Every row comes from one small tree of marks. Brackets hold a mark, then the marks that hang from it, in alphabetical order. Every link used is in the known rows. Which tree was each row made from?
Known rows:
{bidis {gutu fenir} mumela}: [  5  22  -2 -23  33  -3 -15   7 -20  15  20 -17  19   1  23  27 -29 -51
 -21   0   6 -17  17 -45 -29]
{lotidan {gutu bidis {fenir {selubit nanag}}}}: [  0  14   6 -21   8  -7 -11   4  -4 -46  34 -62  32  -1   4  18  -8   2
  28 -39  -8 -21  -7 -35 -32]
{fenir {gutu bidis lotidan} selubit}: [-11  23 -23   5 -30 -10  32  14  -3 -51  16 -58   1  28   7  47  -1  12
  28 -38 -21 -18 -10 -69 -39]
{fenir {gutu lotidan} {selubit nanag}}: [ -2  30 -19  10 -10 -18  20  18  20 -48   9 -62  -4   9  16  23 -29   3
  11 -52 -26 -22  -7 -82 -15]
{nanag monol selubit}: [-72  -2 -10 -12   7   7   3  -4  -5 -31   3   3  -1   2 -20  82  35  10
 -30 -15 -28 -30  11   4  18]
{buzur {nanag monol}}: [-36   3 -26  -6  13   0  -4 -10 -11 -11   9   7   1  24   4  15  13  10
   3 -21 -23 -26   5  -1   9]
{lotidan {gutu {bidis mumela} fenir}}: [  4   2   0 -26  18   4 -15   1 -12 -38  37 -22  30  14  -2  21  -3 -23
  11 -16  -7 -19   4 -30 -43]
{gutu fenir lotidan}: [  2 -33 -10   3  14   0   3  23  17 -27  28 -29   5  24 -12  13  -2  12
 -15 -19  10 -15   0 -56 -29]
{gutu {bidis mumela} fenir lotidan}: [  5 -30 -12  -7   2   1  16  17 -13 -20  37 -26   7  33   4  11 -41 -20
   9  -5  23 -17  11 -39 -67]
{nanag buzur monol {selubit fenir}}: [-30  18 -51 -18  15   5   7  -1  -7 -32   8 -21   6  20 -15  74  54  12
 -50  12 -26 -22   8  -8  14]
{gutu {bidis mumela} {fenir selubit} lotidan}: [ -1 -21  -4 -10 -14  -7  20  27 -12 -19  41 -65   7  23   7  28 -48 -22
  24 -14  20 -19  13 -50 -65]
{mumela {bidis gutu}}: [ -2  29 -19   0  15   7  10 -13   5 -34  12   2  18   8  12  26  30  14
 -21 -19  -6 -23  -5 -13  19]
{luri {buzur {nanag monol}}}: [-43  21  -6  -5  18  12  -4  -7   5  -9   2  14   2  36  -1  27   9   2
 -16 -25 -34 -35 -22  17   0]
{buzur {nanag monol selubit}}: [-61   7 -28 -11  10   8 -10  -8 -10 -20   6   3  -1  24   4  65  24  10
  -1 -19 -23 -31  15   1  11]
{selubit fenir}: [ 20  -1   3 -13  30  -5   5  -2  14  -1  24 -25   4  14  -3  -5  25   0
 -16  10 -13 -17  -1 -23  -1]
{nanag monol {selubit fenir}}: [-54   0   2 -17  16   1   9  -2  -4 -30  18 -23   2   6 -18  60  43   9
 -32   8 -25 -28  12 -11  16]
{gutu {fenir {selubit nanag}} lotidan}: [  1 -16  -3   4   4 -14   7  29  21 -27  29 -73   4   3   4   8 -38   7
   3 -36  10 -20   2 -67 -26]
{nanag buzur monol selubit}: [-47  15 -62 -14   7  10   2  -3  -8 -33  -7   6   2  17 -18  96  45  10
 -48 -10 -28 -25   8   5  16]
{gutu bidis {fenir {selubit nanag}}}: [ -8   2   9 -16   5 -14   2   9 -18 -16  21 -81   5  -2  11  11 -42   4
  31 -32  10 -23  -2  -2 -29]
{selubit {fenir {gutu lotidan}}}: [ 20  11 -11   0  18  -7  19   9  16 -39  25 -38   2  32  -2   0  26   9
 -15   1 -22 -13  -6 -75 -19]
{bidis gutu mumela}: [  7  31 -15 -18  23  -1  -4  -4 -12  24  13  15  17   4  28  30 -21 -55
 -22  -2  -5 -21  15 -38 -23]
{lotidan {gutu bidis {fenir selubit}}}: [ -4   9   5 -22   2  -2 -11   6  -7 -46  36 -58  32   6  -6  34  14   6
  26 -32 -10 -19  -7 -34 -33]
{monol {nanag buzur {selubit fenir}}}: [ 26  31 -41  -9  14   6 -12  -2  28  -5   4 -12   6  45   4  65  51  -2
 -71   8 -11 -27   8 -18   0]
{selubit fenir {nanag buzur monol}}: [ 16  22 -36  -9  34 -16  12  -8   3 -15  11 -31   7   4   5 -28  -5   1
 -37  -1 -18 -21  -3 -15  10]
{luri {buzur {nanag selubit}}}: [-38  26 -10 -10  23  23 -16  -4  16  -6  -1  10  -1  41   9  67  12   0
 -10 -23 -27 -37 -15  17  -6]
{buzur {nanag monol {selubit fenir}}}: [-47   9 -19 -14  18   5  -6  -6 -10 -20  17 -19   2  26   5  47  31  11
  -2   0 -21 -28  16  -8   9]
{bidis {gutu {fenir selubit} lotidan} mumela}: [  7  15  -9 -12   7  -8   3  25  -8   5  34 -46  20   5  26  37 -39 -46
 -11  -9  14 -16  17 -85 -46]
{lotidan {gutu {bidis mumela} {fenir selubit}}}: [ -1   9   6 -28   5  -3 -12   9 -11 -38  40 -52  30   6   0  35 -10 -23
  24 -22 -10 -19   5 -37 -40]

Which tree is each row?
[ -6  26 -19 -12   6  -2  11  -6 -20 -33   4  -7  -2  30   9  31 -11 -22
   9 -17 -26 -19   1 -25 -31] => {fenir {gutu {bidis mumela}}}
[ 13  29 -51  -6   5  10 -16  -3  27  -6  -7   9   3  42   2  82  44  -1
 -69 -11 -14 -29   8  -7   3] => {monol {nanag buzur selubit}}
[-27  -1  15 -13  17 -18  -6  15  -3 -22  17 -75   1 -17  -5  13 -29   2
  -1 -33  -9 -24   3 -20   6] => {gutu {fenir {selubit {nanag monol}}}}
[-32  35 -55 -16  14   2   9   1 -12 -55   3 -32   4  26 -15  80  59  12
 -48   6 -39 -19   5 -29  13] => {nanag buzur monol {selubit {fenir gutu}}}
[ 11   8 -14 -10  20  -1   0  18  -7   4  31 -15  21  14  23  23 -33 -46
 -23  -2  16 -15  16 -77 -49] => {bidis {gutu fenir lotidan} mumela}
[ -7  19 -50  -2  22 -10   7 -10   1 -17  -6   2   3   1   3   0 -16   0
 -35 -29 -21 -25  -3   2  12] => {selubit {nanag buzur monol}}
[ 13  17 -27  -5  11   1  11   7  -1  14  23  17  19  16  30  27 -24 -50
 -24  -5   6 -20  13 -71 -44] => {bidis {gutu lotidan} mumela}
[ -5   1  12 -13  21 -15 -12  17   6 -14  16 -76   0 -11   3  13 -33  -1
   5 -35  -3 -23   2 -22   0] => {gutu {fenir {selubit nanag}}}
[-34  42  -5  -2  -2 -23  13   4  -3 -48  -1 -64  -5  -9   4  25 -20   0
   4 -49 -44 -26  -5 -46  14] => {fenir gutu {selubit {nanag monol}}}
[  1  12   8 -18  20  -9 -22  10  15 -43  30 -59  28 -10  -3  19  -2  -1
   7 -40 -17 -21  -4 -52  -9] => {lotidan {gutu {fenir {selubit nanag}}}}
[  1  12 -31   2  -7  -1  26   5  -9 -43  15  -5   0  42   9  27 -15 -16
   7 -18 -17 -18   0 -58 -50] => {fenir {gutu {bidis mumela} lotidan}}
[-50  23 -22 -12  17   4  -5  -5 -14 -38  14 -26  -1  32   6  51  34  13
  -1  -5 -31 -26  13 -26   8] => {buzur {nanag monol {selubit {fenir gutu}}}}
[ -3  17 -13   5   2   1  15  11   9 -50  29 -46  20   9  10  30  15  20
 -11 -24   9 -19  -3 -50   0] => {mumela {bidis {gutu {fenir selubit} lotidan}}}
[ 14  23  -4 -11  18  -6  15  -6  -8 -32  21 -42   4  29   2   1  24   7
   3   3 -22 -15  -8 -36 -21] => {selubit {fenir {gutu bidis}}}
[ 13  21 -18 -19  19  -8 -23  11  15 -44  25 -58  29  -2  -1  26   4  -1
  -3 -39 -19 -17  -6 -51 -10] => {lotidan {gutu {fenir {selubit {nanag buzur}}}}}
[  7  10 -15 -13  19 -14 -12  16   5 -14  11 -75   1  -5   4  20 -28   0
  -4 -32  -3 -19   1 -22  -3] => {gutu {fenir {selubit {nanag buzur}}}}
[  3  18 -28  11   4   8  22  -4  14 -42  19   3  20  18  13  24  27  19
 -22 -20   2 -21  -6 -39   2] => {mumela {bidis {gutu lotidan}}}
[-12  25 -33  -6   0 -18  10   3   4 -13   1 -45   1 -10   6  24 -20  -1
 -11 -38 -25 -28  -1 -12  15] => {fenir {selubit {nanag buzur monol}}}
[ -5 -23  -5  -1 -17  -6  21  25  -7 -29  38 -71   9  23   0  28 -18  15
  26 -25  19 -17  -3 -45 -55] => {gutu bidis {fenir selubit} lotidan}
[-29  42  -6 -10  27  18 -11  -2  13 -25   4 -16  -1  49  12  58  21   1
  -9 -14 -36 -34 -18  -8  -9] => {luri {buzur {nanag {selubit {fenir gutu}}}}}
[-29  14   0  -6   1 -20  11   2   5 -12   7 -47  -2 -20   4  16 -26  -2
   0 -40 -24 -30   0 -13  16] => {fenir {selubit {nanag monol}}}
[ 43  47 -43  -7  37 -13   5  -4  11 -31   4 -46   3  19  19 -18  -6  -2
 -24  -9 -25 -16  -9 -44  -3] => {selubit {fenir gutu} {nanag buzur}}
[-13  37 -10 -15 -15 -12  16   7 -20 -32   9 -56  -2  16  12  52 -21 -25
  28 -28 -30 -21   3 -37 -26] => {fenir {gutu {bidis mumela}} selubit}
[  6  57 -44  -6 -11 -16  15   1 -11 -41  -4 -67  -1  13  23  35 -25   2
  21 -45 -27 -21 -12 -31 -19] => {fenir {gutu bidis} {selubit {nanag buzur}}}
[ -4   8   7  -8  34 -18  14  -9   4 -14  19 -33   5  -7   3 -38 -13  -1
 -22  -4 -18 -25   1 -17  11] => {selubit fenir {nanag monol}}
[-58  18  -2 -16  16   0  10   0  -9 -53  12 -35  -1  12 -18  67  47  10
 -30   3 -39 -25   9 -32  15] => {nanag monol {selubit {fenir gutu}}}
[-18  53 -39  -4  -3 -21  12   5  -4 -50  -7 -62  -4  -1   6  34 -13   1
  -7 -48 -44 -23  -7 -43  13] => {fenir gutu {selubit {nanag buzur monol}}}
